Each row comes from the steps of one path. Every step used is in the known rows, and no mark comes twice. Write the path behind each row, first mark first.
Known rows
vuned-figi: [3.51,0.59,0.73,-0.97,0.27,0.41,0.95,3.20,0.48,-0.14,-0.43,1.53,-1.69,1.83,-0.62,-0.49,3.40,-0.64,-0.49,0.37,0.73,-0.20,-1.13,1.29,-0.20,-0.51,0.01,-1.15]
vuned-figi-moni-nago-sesosuf-pubaf: [3.72,-3.07,1.89,-0.95,-2.90,-1.13,0.05,1.72,-2.89,3.93,1.34,5.07,1.41,0.50,-0.87,0.31,1.90,0.33,-4.37,2.32,-0.49,-2.47,0.37,1.77,1.16,-2.54,-2.01,-2.78]
koru-vuned-figi-nulum: [0.77,2.37,-1.36,-3.86,0.24,-1.10,-0.30,3.58,3.54,-2.31,-0.97,2.71,-1.31,0.92,3.29,-1.12,5.51,-0.37,1.06,0.61,0.22,2.17,0.69,2.21,0.84,2.72,3.67,-3.63]
moni-figi-nago-sesosuf-nulum: [-0.63,-4.29,0.97,1.03,-4.02,-5.27,-1.03,-1.42,-2.47,1.21,1.89,3.71,2.85,-1.91,-3.87,1.03,1.21,-0.37,0.34,-1.53,-0.15,-0.89,1.44,-1.57,2.27,-0.25,-1.39,1.60]
vuned-figi-sesosuf-pubaf: [1.74,1.07,0.30,0.56,1.79,1.09,-2.76,3.76,-0.99,3.24,1.04,-0.01,0.51,1.40,0.46,-0.90,1.94,0.27,-2.02,0.34,-0.57,-0.42,0.31,1.73,-3.30,-1.23,-1.45,0.43]
moni-figi-koru-vuned: [0.58,1.24,0.32,-0.70,-1.70,-2.15,1.24,1.81,1.08,1.65,-0.19,-0.61,0.90,-3.89,1.00,0.13,4.61,-0.82,0.79,-2.65,2.71,1.90,0.41,1.76,1.59,3.01,3.93,-2.30]
sesosuf-figi: [-0.32,1.05,1.13,1.21,-1.48,-2.06,-0.09,1.67,-0.89,1.92,-1.04,-0.09,1.27,-1.58,-1.52,-3.48,0.13,1.29,0.96,0.49,0.20,0.19,1.31,0.29,0.06,-0.04,1.04,-0.81]
koru-vuned-figi-pubaf-sesosuf: [1.17,2.94,-2.33,-2.52,-0.76,-0.96,-1.32,4.13,2.71,-0.33,-1.16,3.67,-2.20,3.25,5.27,-2.29,6.08,-4.33,-0.30,1.64,-1.10,1.35,-0.63,1.97,-0.25,4.34,3.36,-2.74]
nago-moni-figi-nulum-sesosuf: [0.92,-2.62,-1.08,-1.38,-4.74,-0.46,0.53,-3.16,-1.13,-1.54,2.28,5.53,-1.17,3.50,-0.94,0.49,3.32,0.82,-3.53,0.09,0.02,4.10,5.68,1.32,0.77,-3.06,0.39,-4.99]
nago-sesosuf: [-0.32,-2.09,-0.63,-0.12,-1.41,-1.57,-1.14,-1.23,-0.23,1.60,-0.07,1.37,0.74,1.63,-1.09,0.86,-1.58,0.21,-2.03,0.10,-0.23,0.12,0.04,-1.42,0.78,-0.10,-1.89,0.64]
koru-vuned-figi-nago: [0.81,1.98,-1.44,-4.38,-0.06,-3.62,0.09,3.17,1.04,-0.05,1.30,1.49,-0.77,-2.84,1.50,-0.63,5.13,-2.93,1.13,-0.37,0.65,1.46,-0.89,1.33,1.55,1.98,4.40,-3.53]
moni-figi: [1.56,-0.74,1.20,1.07,-1.77,-1.90,1.82,1.19,-0.42,0.77,-0.33,0.43,0.41,0.70,-2.33,-0.29,2.35,-0.11,-0.05,-1.09,0.88,0.17,1.13,0.37,0.16,-0.05,-0.16,-0.04]
moni-nago-figi-sesosuf-nulum: [-2.86,-1.88,2.82,2.33,-1.82,-0.92,-2.13,-2.45,-3.75,1.59,4.29,3.96,2.64,-1.51,-2.11,-0.45,3.05,0.01,0.86,3.25,-1.16,-0.09,0.63,-0.40,1.99,-2.93,-1.17,-0.80]
nulum-sesosuf-figi-moni: [-0.51,0.75,-1.01,-1.32,-1.73,-1.22,-0.53,-0.83,-2.76,0.33,1.99,2.34,0.07,-0.27,-1.23,-2.71,-0.75,2.85,-0.44,-0.87,0.22,1.54,3.35,1.28,-0.36,-1.49,0.87,-2.62]
figi-moni-nago-sesosuf-pubaf: [0.27,-3.87,1.25,0.10,-3.12,-1.40,-0.87,-1.47,-3.26,4.06,1.98,3.58,3.09,-1.38,-0.16,0.97,-1.50,1.04,-3.81,2.05,-1.12,-2.39,1.64,0.38,1.16,-2.34,-2.02,-1.58]
koru-vuned-figi-nulum-sesosuf: [1.23,1.64,-2.15,-5.23,0.08,-1.28,-1.51,2.14,1.67,-3.94,0.61,2.80,-2.27,3.22,3.78,0.03,5.40,-1.27,0.72,0.51,-0.33,3.82,1.64,2.46,0.39,1.17,3.96,-5.91]
koru-vuned-figi-nago-sesosuf-nulum: [0.34,-0.96,0.12,-3.31,-1.92,-5.12,-1.56,0.60,-0.34,0.78,1.53,3.71,1.55,-1.36,0.08,0.89,2.83,-2.74,2.29,-0.61,-0.38,-0.75,-1.38,-0.20,2.49,2.09,1.88,-1.65]
figi-moni-nago-sesosuf: [-0.30,-3.13,0.15,-0.42,-3.34,-1.14,0.21,-2.95,-2.73,2.42,2.89,5.80,1.67,0.45,-1.48,0.84,-0.10,1.10,-3.61,1.66,0.47,-1.07,1.67,-0.19,3.70,-1.91,-2.00,-0.79]
koru-vuned-figi-pubaf: [1.78,2.97,-3.00,-2.23,-1.16,-0.14,0.38,3.43,2.75,0.66,0.31,1.79,-2.19,1.45,3.60,-1.55,5.99,-0.90,-0.48,0.01,0.80,0.22,-0.95,2.31,0.92,4.35,4.16,-4.33]
vuned-koru: [2.50,-0.01,0.49,-0.59,2.38,1.18,2.27,0.50,0.10,-1.01,-0.15,1.41,-0.44,1.16,1.05,-1.34,3.10,-0.22,-1.53,-1.34,-0.70,0.84,0.68,0.70,-0.25,0.11,-0.33,-2.30]
moni-nago: [0.60,-1.54,2.25,0.73,-1.55,-0.88,0.51,-0.91,-2.27,1.00,1.25,1.50,1.18,-0.13,0.03,0.43,2.45,-1.29,-0.33,2.84,0.26,-0.81,0.41,0.35,2.63,-2.04,0.24,-1.95]
koru-vuned-figi: [2.63,2.88,0.32,-3.22,0.45,-1.59,1.00,3.44,1.98,0.25,-0.62,0.46,-0.91,0.80,1.88,-0.79,4.16,-2.43,1.53,0.08,0.69,0.24,-1.50,1.81,0.45,2.09,2.61,-3.56]
nulum-sesosuf: [0.35,-0.76,-0.66,-1.71,-0.30,0.05,-1.30,-1.43,-1.52,-1.59,1.63,-0.03,-1.15,2.20,0.56,1.16,0.01,-0.96,-0.26,-0.04,-0.52,1.52,0.97,0.53,-0.45,-1.62,0.10,-2.09]
sesosuf-nulum: [-0.17,-0.79,1.98,0.98,-0.41,-0.06,-0.32,-1.32,-0.91,-0.88,0.41,0.66,1.68,-0.42,-0.24,0.79,-0.49,0.10,2.96,-0.02,-0.79,-2.48,-0.49,-0.41,0.17,0.39,-0.70,1.24]
pubaf-sesosuf-figi-koru: [-1.04,0.55,1.00,1.91,-1.52,-1.26,-2.09,2.17,-0.90,1.75,-2.58,1.74,1.24,-2.85,1.13,-3.30,1.95,-0.74,0.44,0.76,0.52,2.28,1.26,1.00,-0.42,0.62,1.83,0.60]

Which path is each row?
[-1.51,1.46,0.25,-0.07,-1.48,-1.79,-0.69,1.37,-1.24,1.13,-0.98,4.35,1.26,-0.99,0.05,-4.67,-0.48,0.44,0.18,0.91,-1.27,0.84,2.83,0.72,-1.08,0.14,0.26,1.13]	pubaf-sesosuf-figi-moni
[0.65,-1.01,1.25,1.87,-2.75,0.38,-0.85,-1.01,-2.62,6.02,2.49,1.56,2.42,0.32,-1.73,-0.62,0.41,0.41,-4.05,-0.09,-0.35,0.62,3.87,0.82,-2.60,-2.82,-2.35,-0.94]	nago-moni-figi-sesosuf-pubaf
[0.88,3.29,0.24,-1.78,2.10,-0.50,-2.98,4.15,0.32,3.79,1.09,-1.00,1.12,0.20,3.24,-1.12,2.55,-1.59,0.26,0.30,-0.71,0.41,-0.26,2.08,-2.66,1.14,1.34,-2.04]	koru-vuned-figi-sesosuf-pubaf
[1.55,0.41,0.47,-1.29,-4.52,-1.23,2.67,-1.43,0.35,3.74,1.17,2.09,0.91,-3.44,0.54,0.34,4.51,-1.05,-1.67,-2.12,2.86,2.58,1.62,1.85,2.04,1.04,3.36,-5.00]	nago-moni-figi-koru-vuned
[-1.15,-0.35,1.96,2.79,-0.90,-1.07,-1.44,-0.75,-2.47,1.53,2.45,1.93,2.89,1.38,-2.57,-0.39,2.03,0.88,1.89,-1.77,0.17,-1.18,2.10,0.00,-0.39,-0.54,-2.43,3.30]	moni-figi-sesosuf-nulum
[-1.03,0.91,-2.11,2.47,-2.56,-0.63,-0.77,1.75,0.08,2.17,-0.18,1.34,0.13,-0.79,-0.04,-4.60,1.89,2.94,-1.03,0.35,0.85,0.03,2.09,0.56,0.62,2.22,2.24,-1.78]	sesosuf-figi-pubaf
[-1.00,-0.17,2.43,0.55,-2.87,-2.59,-0.08,0.38,-3.45,1.94,0.47,6.13,2.68,-1.37,-0.29,-4.05,2.05,-0.91,-0.42,3.92,-0.84,-0.15,3.15,1.13,1.74,-1.93,0.32,-0.89]	pubaf-sesosuf-figi-moni-nago
[-0.10,-1.29,0.81,-0.55,-2.04,0.01,1.33,-1.67,-2.44,0.68,2.98,4.37,1.07,-1.22,-0.41,-0.17,1.66,1.32,-1.70,1.50,0.68,-1.26,1.35,0.98,2.85,-2.13,-0.19,-1.33]	figi-moni-nago
[3.00,-1.07,1.52,-3.21,-2.53,-2.80,0.32,2.00,-1.36,4.43,1.13,4.09,2.03,-0.59,1.69,0.22,2.48,-1.43,-2.42,2.10,-0.57,-1.89,-0.13,2.21,1.84,-0.05,0.62,-5.02]	koru-vuned-figi-moni-nago-sesosuf-pubaf
[-1.68,1.59,-1.33,-1.96,-1.20,-1.36,-0.20,1.12,1.74,1.05,0.33,-0.10,-0.38,-6.63,1.53,-0.63,3.16,-0.55,0.55,-1.12,0.77,3.74,-1.47,0.96,1.54,2.88,5.10,-4.67]	nago-figi-koru-vuned
[-1.16,2.88,0.37,-0.54,-1.30,-2.55,-0.54,1.93,0.48,3.08,-0.99,-1.18,1.87,-5.84,1.90,-2.85,2.44,0.97,2.26,-1.34,2.41,1.90,0.57,1.64,1.41,3.07,5.15,-3.40]	sesosuf-figi-koru-vuned
[-2.04,-1.62,1.70,1.83,-0.88,-1.06,-2.87,0.57,-3.22,4.03,3.02,1.17,2.43,-2.98,-0.76,-0.91,1.81,-0.20,-2.14,3.83,-1.92,1.12,1.29,0.41,-0.58,-3.27,-0.62,-2.70]	moni-nago-figi-sesosuf-pubaf
[2.37,-1.86,0.88,0.88,-4.82,0.73,2.80,-1.94,-1.13,3.20,1.22,3.04,0.18,-2.29,-1.97,0.34,3.48,0.81,-3.51,-1.76,3.05,1.93,2.17,1.42,1.36,-1.41,0.67,-2.51]	nago-moni-figi-koru
[2.41,-1.42,1.35,0.35,-4.40,-0.80,3.13,-1.57,-1.04,2.52,0.99,3.20,0.04,0.88,-2.78,-0.20,2.20,-0.36,-2.64,-0.32,1.11,1.08,2.58,0.39,1.09,-1.88,-0.67,-2.73]	nago-moni-figi
[1.03,-1.26,-1.36,1.28,-5.70,0.00,0.76,-1.07,-0.33,2.06,0.21,6.24,-0.84,3.16,0.67,-1.84,4.16,-1.87,-4.63,1.27,-0.86,1.85,3.44,0.74,-0.01,0.37,-0.08,-1.86]	nago-moni-figi-pubaf-sesosuf
[-1.67,0.67,-0.17,1.40,1.80,0.85,-3.98,0.67,-1.43,3.47,1.69,-1.48,1.90,-0.54,1.00,-0.46,-1.52,0.79,-1.30,0.04,-1.21,-0.13,1.34,0.69,-3.51,-1.01,-1.54,1.55]	figi-sesosuf-pubaf
[0.34,-3.87,1.56,0.49,-3.07,-2.16,-0.29,-2.06,-2.36,2.54,1.27,3.05,1.90,1.26,-1.14,1.19,0.85,-1.01,-2.60,2.91,0.17,-0.72,0.34,-0.97,3.57,-2.13,-1.83,-1.53]	moni-nago-sesosuf
[3.46,0.24,0.07,-0.43,-0.21,1.62,0.39,3.04,0.47,0.30,-0.18,1.40,-1.82,-1.29,0.18,0.15,5.23,0.39,-1.32,-1.03,2.89,0.88,-1.52,2.43,0.35,0.24,1.46,-1.07]	vuned-figi-koru
[-2.09,-2.42,-0.04,-0.01,-2.94,-1.56,-0.29,-0.25,-0.05,-1.95,1.04,5.12,0.11,-2.21,-0.86,-1.22,4.31,0.96,-1.35,4.19,-1.25,3.06,1.99,0.36,3.17,-1.80,2.14,-4.26]	moni-nago-figi-nulum
[-1.73,2.90,0.87,-0.57,-1.18,-3.25,-2.11,2.85,0.44,2.15,-2.41,0.84,2.04,-4.26,3.65,-3.42,2.87,-2.73,2.17,0.53,0.36,2.91,0.90,1.42,0.38,3.01,4.34,-1.73]	pubaf-sesosuf-figi-koru-vuned
[-0.89,-0.68,2.65,1.02,-0.26,-0.99,-1.89,-0.58,-1.09,-1.76,-1.26,2.53,1.98,1.31,1.85,0.12,-0.06,-3.13,3.27,1.56,-2.97,-1.16,-0.29,-0.42,-0.95,0.21,-1.32,2.55]	pubaf-sesosuf-nulum
[-0.97,1.88,-0.93,-1.79,-0.27,-0.57,-0.62,0.39,1.51,1.07,0.11,-1.07,0.61,-4.31,3.34,0.56,2.33,-0.82,1.10,-1.76,1.73,1.54,-0.73,1.58,1.56,2.98,4.13,-2.53]	figi-koru-vuned
[-0.18,-0.08,0.92,2.55,-0.04,-0.88,-2.19,2.06,-1.93,3.99,1.17,-1.05,2.36,0.05,-1.28,-0.87,0.67,0.88,-1.46,-0.89,-0.42,0.01,2.40,0.83,-3.32,-1.06,-2.03,1.46]	moni-figi-sesosuf-pubaf
[-2.37,-0.70,-1.12,1.72,-2.65,-0.41,-2.08,0.21,0.43,-1.72,-0.22,4.93,-0.10,-0.27,1.34,-1.96,2.48,-1.44,0.65,1.96,-3.95,0.54,-0.22,-0.61,-0.73,2.23,0.90,-0.40]	nago-figi-pubaf-sesosuf-nulum
[-2.64,-0.04,0.16,0.01,-1.49,-4.84,-2.69,2.20,-1.77,1.03,-0.82,2.76,1.46,-3.43,-0.23,-4.20,1.38,-2.34,0.83,1.77,-1.46,2.45,2.16,-0.43,0.05,-0.15,2.05,0.60]	pubaf-sesosuf-figi-nago
[0.01,2.78,1.09,-1.45,1.05,-0.59,-2.12,1.06,-0.06,1.20,2.38,1.73,1.53,1.54,1.61,-0.69,3.87,-1.49,3.40,-0.63,0.19,-0.95,-0.83,1.45,-0.05,1.83,0.49,-0.26]	koru-vuned-figi-sesosuf-nulum
[-0.05,-1.39,2.18,2.22,-3.61,0.24,-0.01,-4.23,-2.96,3.33,4.14,4.37,2.66,1.71,-2.90,-0.05,1.76,0.95,-0.88,-0.85,0.65,-0.40,3.22,0.05,-0.01,-2.57,-2.93,0.82]	nago-moni-figi-sesosuf-nulum
[1.04,2.26,-0.43,-1.52,-1.24,-0.95,-1.71,2.90,1.83,-1.19,-0.97,4.44,-0.55,2.88,5.35,-1.76,5.91,-4.20,2.53,1.57,-1.92,-1.00,-1.25,1.72,-0.11,4.46,2.71,-1.58]	koru-vuned-figi-pubaf-sesosuf-nulum
[0.97,-1.09,0.40,-0.67,0.19,-0.27,-2.38,0.25,-2.15,0.08,0.57,-2.07,0.45,0.40,1.73,1.52,-1.59,-1.07,-0.54,0.44,-2.35,0.18,0.78,1.07,-3.12,-1.85,-0.05,-2.83]	nulum-sesosuf-pubaf
[0.16,-3.94,-0.16,0.71,-3.01,-5.38,-1.76,1.61,-2.09,3.73,0.32,0.87,2.54,-3.02,-2.53,0.63,-0.14,-0.60,-2.79,-0.89,-1.03,0.20,1.77,-0.91,-0.31,-0.50,-0.69,0.03]	moni-figi-nago-sesosuf-pubaf
[1.87,1.15,-0.98,-4.37,0.46,-1.45,-2.82,3.72,1.31,-2.30,-0.44,0.56,-0.96,1.69,5.26,0.37,3.76,-1.48,0.39,1.09,-2.17,2.50,1.64,3.07,-2.06,0.92,3.71,-6.48]	koru-vuned-figi-nulum-sesosuf-pubaf
[-2.06,0.32,-0.56,0.81,-1.60,-1.72,-1.19,1.49,0.69,-0.71,-1.46,2.35,0.92,-1.37,-0.38,-3.77,1.43,3.54,0.65,1.06,-0.16,1.79,3.54,0.76,0.52,0.45,1.87,-1.07]	sesosuf-figi-nulum
[-0.36,-2.47,1.23,1.05,-3.03,-0.66,0.34,-0.23,-1.76,1.38,1.52,2.67,0.22,-5.49,-1.09,0.11,5.12,0.09,-1.71,2.43,1.17,2.17,-0.50,0.86,3.46,-1.80,2.43,-4.01]	moni-nago-figi-koru
